Each row was made from one small tree. Brackets hold a mark, then the marks that hang from it, in alphabetical order. Every link used is in the known rows. Write each row's tree.
Known rows:
[N [X Z]]:  0.21 -5.68 -1.83  0.85  0.25 -1.07 -0.18 -2.12 -3.51 -0.39 -1.28 -0.15  0.48  1.85 -1.84 -0.38 -2.19  0.37 -1.21  5.43  2.57  5.23 -0.51  0.23 -4.03
[X M]:  0.89 -5.69 -1.09  2.12  0.83  0.83  0.60 -0.82 -2.86  1.00  0.79  0.96  0.17  4.11 -1.55 -0.23 -2.03  1.51 -1.49  4.67  2.30  3.96 -2.01 -0.70 -4.61
[Z [X [M [L [S Y]]] N]]:  4.24 -6.11 -0.43  1.43  1.16 -2.97 -0.58 -1.92 -1.27 -0.03 -2.25  2.07  1.52  1.91 -2.16  0.83 -2.22  0.73 -1.89  6.65  4.71  3.84 -2.00 -1.93 -6.18
[R [M [L [S P]] [X N]]]:  4.16 -7.07 -2.09  0.49  1.03 -0.39 -2.09 -2.72 -2.31 -0.24  0.18  1.72  2.59  1.90 -1.02  2.77 -3.09 -1.80 -0.55  4.22  3.51  3.67 -1.73 -3.47 -3.96
[Y T]: -0.12 -6.39 -2.53  0.25  1.11  0.34  0.90 -1.11 -3.28  0.72 -0.72  0.85  1.03  1.67 -1.64 -0.13 -2.13  2.08  0.51  5.67  2.37  5.61 -2.02 -1.01 -3.88
[R M]:  0.79 -6.78 -2.82  0.43  0.27  1.64 -0.31 -1.73 -4.14  0.51  2.24  0.47  1.42  3.77 -0.28  0.83 -2.01  0.09  0.11  3.46  1.87  3.33 -1.52 -2.11 -2.39
[F [L K [M [X Z]] [S Y]]]:  4.41 -6.35 -0.70  1.65  0.44 -2.77 -1.03 -2.65 -1.12 -0.62 -1.26  4.34 -0.10  3.50 -3.85  0.34 -1.25  1.75  1.02  5.09  3.71  3.64  2.29 -2.31 -2.48
[M [L K] R [X Z]]:  2.09 -7.39 -2.81  0.93  3.21 -0.36 -3.52 -2.39  0.09  0.74 -4.45  1.51  0.46  2.31  0.38  2.87 -2.83  0.07 -1.63  4.80  2.19  2.69  1.08 -2.41 -6.78
[S [L K M] P [Y T]]:  4.43 -7.26 -0.45  1.65  1.33 -2.39 -0.51 -3.51 -2.00 -0.42 -0.94  3.53  0.46  0.74 -2.92 -3.08  0.41  1.64  2.52  4.79  1.04  4.10 -0.92 -1.15 -2.69
[M [X N]]:  2.10 -5.40 -2.29  1.37  1.64 -0.81 -0.72 -2.39 -3.03 -0.14 -1.58  0.16  0.96  1.80 -0.18  1.92 -3.37  0.15 -1.33  5.33  3.69  5.04 -3.14 -1.40 -4.87
[S [L K] P [Y T]]:  3.16 -7.73 -0.93  2.45  1.81 -2.08 -1.71 -4.09 -1.20 -0.88 -1.91  2.60  1.16  0.37 -2.44 -3.63  0.69  1.03  2.39  4.63  0.74  3.71 -2.21 -0.99 -2.66
[N [X [M L] Z]]:  1.41 -5.94 -0.97  1.12  0.54 -0.63 -0.39 -1.67 -2.82  0.73 -1.39  0.76  0.76  3.13 -2.78 -0.11 -2.76  0.63 -2.09  5.53  3.05  4.35  0.09  0.01 -5.92
[T Y]: -0.03 -4.39 -2.04  1.85  1.85  0.01 -0.52 -1.72 -2.80  0.50 -0.13  1.08  2.12  1.61 -1.96  0.46 -1.23  2.20  0.40  5.18  1.23  2.51 -1.66 -0.82 -4.44
[P [S [L K M] [Y T]]]:  2.68 -5.02 -0.07  0.83  1.22 -1.10 -0.23 -2.29 -1.60  0.28 -0.59  3.12  0.31  0.39 -4.22 -1.52 -1.65  3.55  1.35  4.16  1.07  3.80  0.54 -3.37 -4.14
[S [L K [M R]] Y]:  3.98 -6.92 -1.41  1.91  1.71 -2.06 -2.28 -3.05 -1.66 -0.72 -1.57  2.87 -0.65  1.70 -2.40 -0.86  0.04  1.75  0.20  2.95  1.48  1.50  1.21 -1.59 -3.28
[N [X [M L]]]:  0.90 -6.01 -1.13  0.77 -0.01 -0.70 -1.55 -1.65 -2.48 -0.12 -1.36  0.11  1.38  2.07 -1.59  0.18 -2.89  0.75 -1.91  5.27  2.72  3.67  0.10 -0.74 -5.57
[K [L M [S P]]]:  1.08 -6.18 -1.37 -0.08  1.64 -1.05 -2.50 -1.01 -2.32 -0.17  0.64  2.89  0.41  1.42 -2.94  1.12 -1.83  0.04  0.98  4.72  3.44  4.61 -0.20 -3.23 -3.88
[N [X [M L R] Z]]:  2.09 -6.31 -1.14  1.46  0.57 -0.56 -1.29 -2.12 -2.01  0.32 -2.26  0.46  0.28  2.40 -2.39  0.26 -2.97  0.04 -2.96  5.39  2.34  3.90  0.83  0.06 -6.44
[K L]: -1.47 -6.37 -2.97 -0.07  2.66  0.76 -3.38 -1.19 -2.94  0.51 -0.49  0.98  1.02  2.65 -1.55  0.88 -2.31  0.76  0.78  4.43  3.21  3.63 -1.57 -2.63 -4.94
[X [M L R] N Z]:  3.57 -6.00 -1.12  2.68  2.25 -0.06 -0.12 -1.41 -2.56  1.61 -1.57  2.42 -0.68  4.56 -3.60  1.32 -3.42 -0.42 -4.59  6.22  3.37  4.34 -1.83 -0.64 -8.25
[S [L K [M R]] P [Y T]]:  5.03 -7.71 -0.68  2.01  1.41 -2.41 -1.41 -3.88 -1.16 -0.76 -1.93  3.21 -0.05  0.06 -2.52 -2.72  0.19  1.03  1.66  4.65  0.31  3.65 -0.11 -1.14 -3.15
[N X]: -0.32 -5.80 -2.01  0.44 -0.30 -1.15 -1.36 -2.11 -3.12 -1.22 -1.29 -0.82  1.07  0.78 -0.64 -0.14 -2.28  0.42 -1.06  5.21  2.23  4.49 -0.44 -0.50 -3.60
[P S]: -0.91 -4.17 -1.34  0.80  1.47  1.09 -0.97 -1.04 -1.77  0.09  0.15  1.15  1.06  0.45 -1.51 -0.10 -2.62  1.58 -0.55  4.79  0.96  5.01 -1.55 -3.28 -4.52
[M [L [S Y]] R [X N Z]]:  5.73 -6.40 -2.47  2.06  3.35 -2.65 -2.64 -2.92  0.35 -0.91 -4.79  3.46  0.95 -0.12 -2.71  3.05 -2.85 -1.15 -2.48  4.19  4.11  3.34 -0.12 -1.75 -6.57
[R [M [L K [S P Y]] X]]:  3.82 -7.70 -2.03  0.69  0.95 -1.02 -2.23 -2.88 -0.88 -0.55 -0.30  2.69  2.32  2.09 -0.18  1.67 -1.74 -0.59  1.14  3.05  2.34  1.82  0.38 -3.57 -2.93
[S [L [M X]] P [Y T]]:  5.97 -6.65 -1.05  1.58  2.25 -1.68 -0.73 -4.10 -2.07 -0.33 -1.62  3.08  1.84 -0.91 -2.68 -2.25 -0.29  0.96  2.96  4.06  2.03  5.10 -2.25 -0.46 -2.91

Write each row's tree:
 5.02 -6.18 -0.26  1.57 -0.07 -3.68  0.67 -1.68 -1.47 -0.24 -1.39  2.65 -2.63  2.80 -2.61  3.22 -2.94  0.78 -2.70  5.45  3.47  4.01  2.52 -2.57 -4.62 | [L K [M R [X N Z]] S]
 2.99 -5.74 -2.36  0.44  1.42 -0.03 -0.84 -1.67 -2.41  0.17 -1.18  1.01 -0.13  1.24  0.34  2.43 -2.96  0.81 -0.98  4.34  2.24  4.41  0.45 -1.53 -4.48 | [L [M R X]]
 3.59 -5.94 -2.45  2.23  2.26 -0.64 -0.89 -2.99 -2.11  0.07 -2.99  0.26 -0.38  1.72 -0.78  2.22 -3.54 -0.81 -2.77  5.36  2.90  5.01 -2.03 -0.62 -6.02 | [M R [X N Z]]
 3.16 -6.66 -1.60  2.99  2.89 -1.09 -3.08 -4.10 -1.40 -1.39 -1.27  2.47  2.13 -0.43 -1.93 -3.24  1.04 -0.56  1.61  3.35  1.08  3.69 -3.59 -0.50 -2.32 | [S L P Y]
 4.21 -5.32 -1.96  0.98  1.55 -0.79  0.54 -1.90 -3.31  0.61 -1.30  1.52 -1.01  2.30 -1.24  2.53 -3.48  0.28 -2.20  5.40  3.18  5.36 -0.36 -0.93 -5.54 | [L [M R [X N Z]]]
 2.95 -5.82 -1.94 -0.11  2.15 -1.96 -2.05 -1.56 -1.84 -0.40 -0.73  3.43  0.69  1.12 -3.15  1.96 -2.26  1.39  1.76  3.11  4.53  3.14  0.95 -2.86 -4.07 | [K [L [M X] [S Y]]]
 3.90 -7.26 -1.78  0.56  0.81 -1.00 -0.89 -2.29 -2.61  0.72 -0.02  2.23  1.02  4.36 -2.00  3.36 -3.20 -0.50 -1.08  4.31  4.09  2.84  0.03 -3.51 -4.49 | [R [M [L K S] [X N Z]]]
 3.42 -5.64 -2.20  0.74  1.79  0.03  0.12 -1.67 -2.67  0.82 -1.19  1.55 -0.64  2.05 -0.60  2.17 -2.78  0.79 -1.13  4.55  2.48  4.95  0.46 -0.85 -4.75 | [L [M R [X Z]]]
 4.40 -5.93 -0.63  1.57  0.33 -1.80 -2.15 -2.95 -1.83 -1.06 -0.59  2.95  1.08  1.64 -3.21  0.77 -2.21 -0.64 -0.18  6.56  3.87  6.01 -0.84 -2.51 -2.87 | [F [L [M [X N]] [S P]]]
 3.31 -6.03 -1.53  0.34  2.16 -2.05 -2.37 -2.12 -1.37 -0.77 -0.70  3.62  0.93  0.31 -2.59  0.99 -1.78  0.31  2.19  3.66  3.75  3.86  0.00 -2.71 -3.81 | [K [L [M X] [S P Y]]]
 3.56 -7.52 -2.36  0.31  0.92 -0.92 -1.93 -2.47 -1.24 -0.24 -0.35  2.55  2.06  2.74 -0.66  2.44 -2.10  0.27  0.85  2.61  2.99  1.30  1.06 -3.69 -3.14 | [R [M [L K [S Y]] X]]
 3.65 -7.04 -0.07  1.46  0.47 -2.84 -1.70 -1.93 -0.49  0.20 -2.93  0.91  0.16  2.54 -1.29  1.92 -2.87  0.35 -3.48  7.45  3.81  3.39 -0.55 -2.82 -6.98 | [Z [X [M [L K S] R] N]]
 3.36 -6.76 -2.84  0.19  1.84  0.87 -0.92 -2.47 -3.77  1.25  0.04  1.47  2.07  3.98 -1.14  2.89 -3.58 -0.83 -0.78  4.26  3.89  3.72 -1.81 -2.47 -5.10 | [R [M L [X N Z]]]
 2.17 -7.17 -0.69  2.10  0.97 -0.77 -2.12 -0.94  0.17  0.37 -1.52  2.21 -0.39  3.26 -1.98  1.55 -2.14  0.79 -2.95  4.58  2.08  1.93  1.46 -2.60 -5.98 | [X [M [L K S] R]]
 1.53 -6.19 -3.10  0.37  3.85  0.48 -2.15 -1.77 -1.68  1.31 -2.83  1.93  2.27  2.17 -0.68  2.38 -2.60  0.40 -0.24  4.58  3.84  4.34 -1.44 -1.74 -5.99 | [M L [X Z]]
 2.64 -7.61 -2.22  0.89  2.13 -1.83 -4.57 -2.19  1.53 -0.79 -4.39  1.63  0.75  0.44  0.00  3.78 -2.63 -0.05 -1.80  4.13  2.64  1.87  2.12 -3.75 -5.61 | [M [L K S] R X]
 1.47 -5.58 -0.60  1.75 -0.31 -0.82  0.98 -1.88 -3.48  0.43 -0.50  0.03 -0.15  3.39 -2.73 -0.78 -2.54  0.82 -1.95  5.46  2.65  4.85 -0.41  0.74 -4.87 | [N [X M Z]]
 3.25 -6.28 -0.54  1.83  0.46 -1.52 -0.30 -2.21 -2.01  0.39 -1.98 -0.42  0.13  2.53 -0.48  0.85 -2.97  0.27 -3.12  7.35  3.25  4.57 -2.49 -1.25 -6.40 | [Z [X [M R] N]]
 2.79 -7.05 -0.53  2.62  1.59 -0.68 -0.64 -0.93 -0.36  1.37 -1.53  3.02 -1.14  4.57 -3.43  1.21 -1.97  0.73 -3.18  4.90  2.52  2.80  1.38 -1.64 -6.42 | [X [M [L K S] R] Z]
 2.04 -6.29  0.10  1.09 -0.55 -2.93  0.24 -0.88 -1.55 -0.80  0.97  3.23 -1.24  2.20 -1.66  0.44 -0.77  0.74 -0.44  5.61  1.87  4.49  1.33 -2.92 -2.26 | [L K M [S P]]
 2.60 -6.58 -0.84  2.21  0.97 -0.84 -1.57 -1.37 -1.64  0.59 -1.69  1.63 -0.77  4.29 -1.75  1.62 -3.58  0.17 -4.44  6.34  2.53  2.67 -0.70 -2.18 -7.78 | [X [M [L K] R] N]
 3.33 -6.47 -0.56  1.25  0.14 -1.97 -1.33 -2.17 -1.57  0.00 -0.81  3.22 -0.38  4.20 -3.52  1.23 -1.84  1.48  0.15  5.88  3.87  4.47  2.08 -2.88 -2.77 | [F [L K [M [X Z]] S]]
 2.59 -5.28 -2.15  1.74  2.13 -0.73  0.52 -2.37 -3.45  0.61 -1.59  0.82  0.40  2.86 -1.37  1.71 -3.22  0.11 -1.45  5.59  4.04  5.73 -3.19 -0.60 -5.28 | [M [X N Z]]
 2.18 -7.13 -3.30 -0.44  1.71  1.61 -2.28 -2.23 -2.82  0.86  0.13  0.95  2.93  2.95  0.39  2.74 -3.07 -0.24  0.47  3.19  2.92  2.76 -0.96 -3.06 -3.99 | [R [M L X]]
 3.90 -5.59 -0.62  2.47  1.30 -1.98 -0.15 -1.20 -1.96 -0.10 -0.72  3.52  0.64  2.97 -4.08  0.98 -2.59  0.48 -2.90  5.13  4.28  3.26 -1.81 -1.67 -6.29 | [X [M [L [S Y]]] N]
 3.93 -7.19 -0.47  1.70 -0.09 -2.05 -3.35 -3.10  0.01 -1.22 -1.61  2.63 -0.20  2.04 -1.85  0.78 -1.74 -0.19 -0.18  6.09  2.16  4.29  1.93 -3.16 -2.85 | [F [L K [M R X] [S P]]]
 4.31 -6.18 -1.15  2.23  2.44 -1.36 -1.98 -3.50 -2.27 -0.97 -0.28  3.32  1.41 -0.09 -2.39 -2.73  0.73 -0.01  1.74  3.52  1.41  4.04 -2.30 -0.69 -2.33 | [S [L M] P Y]
 1.46 -5.24 -0.17  0.98  1.16  0.06 -2.52 -2.00 -1.30  0.42 -0.38  1.40 -0.50  0.92 -2.77  0.12 -2.18  1.92 -1.01  4.45  0.54  3.63  0.82 -4.26 -4.78 | [P [S [L K [M R]]]]
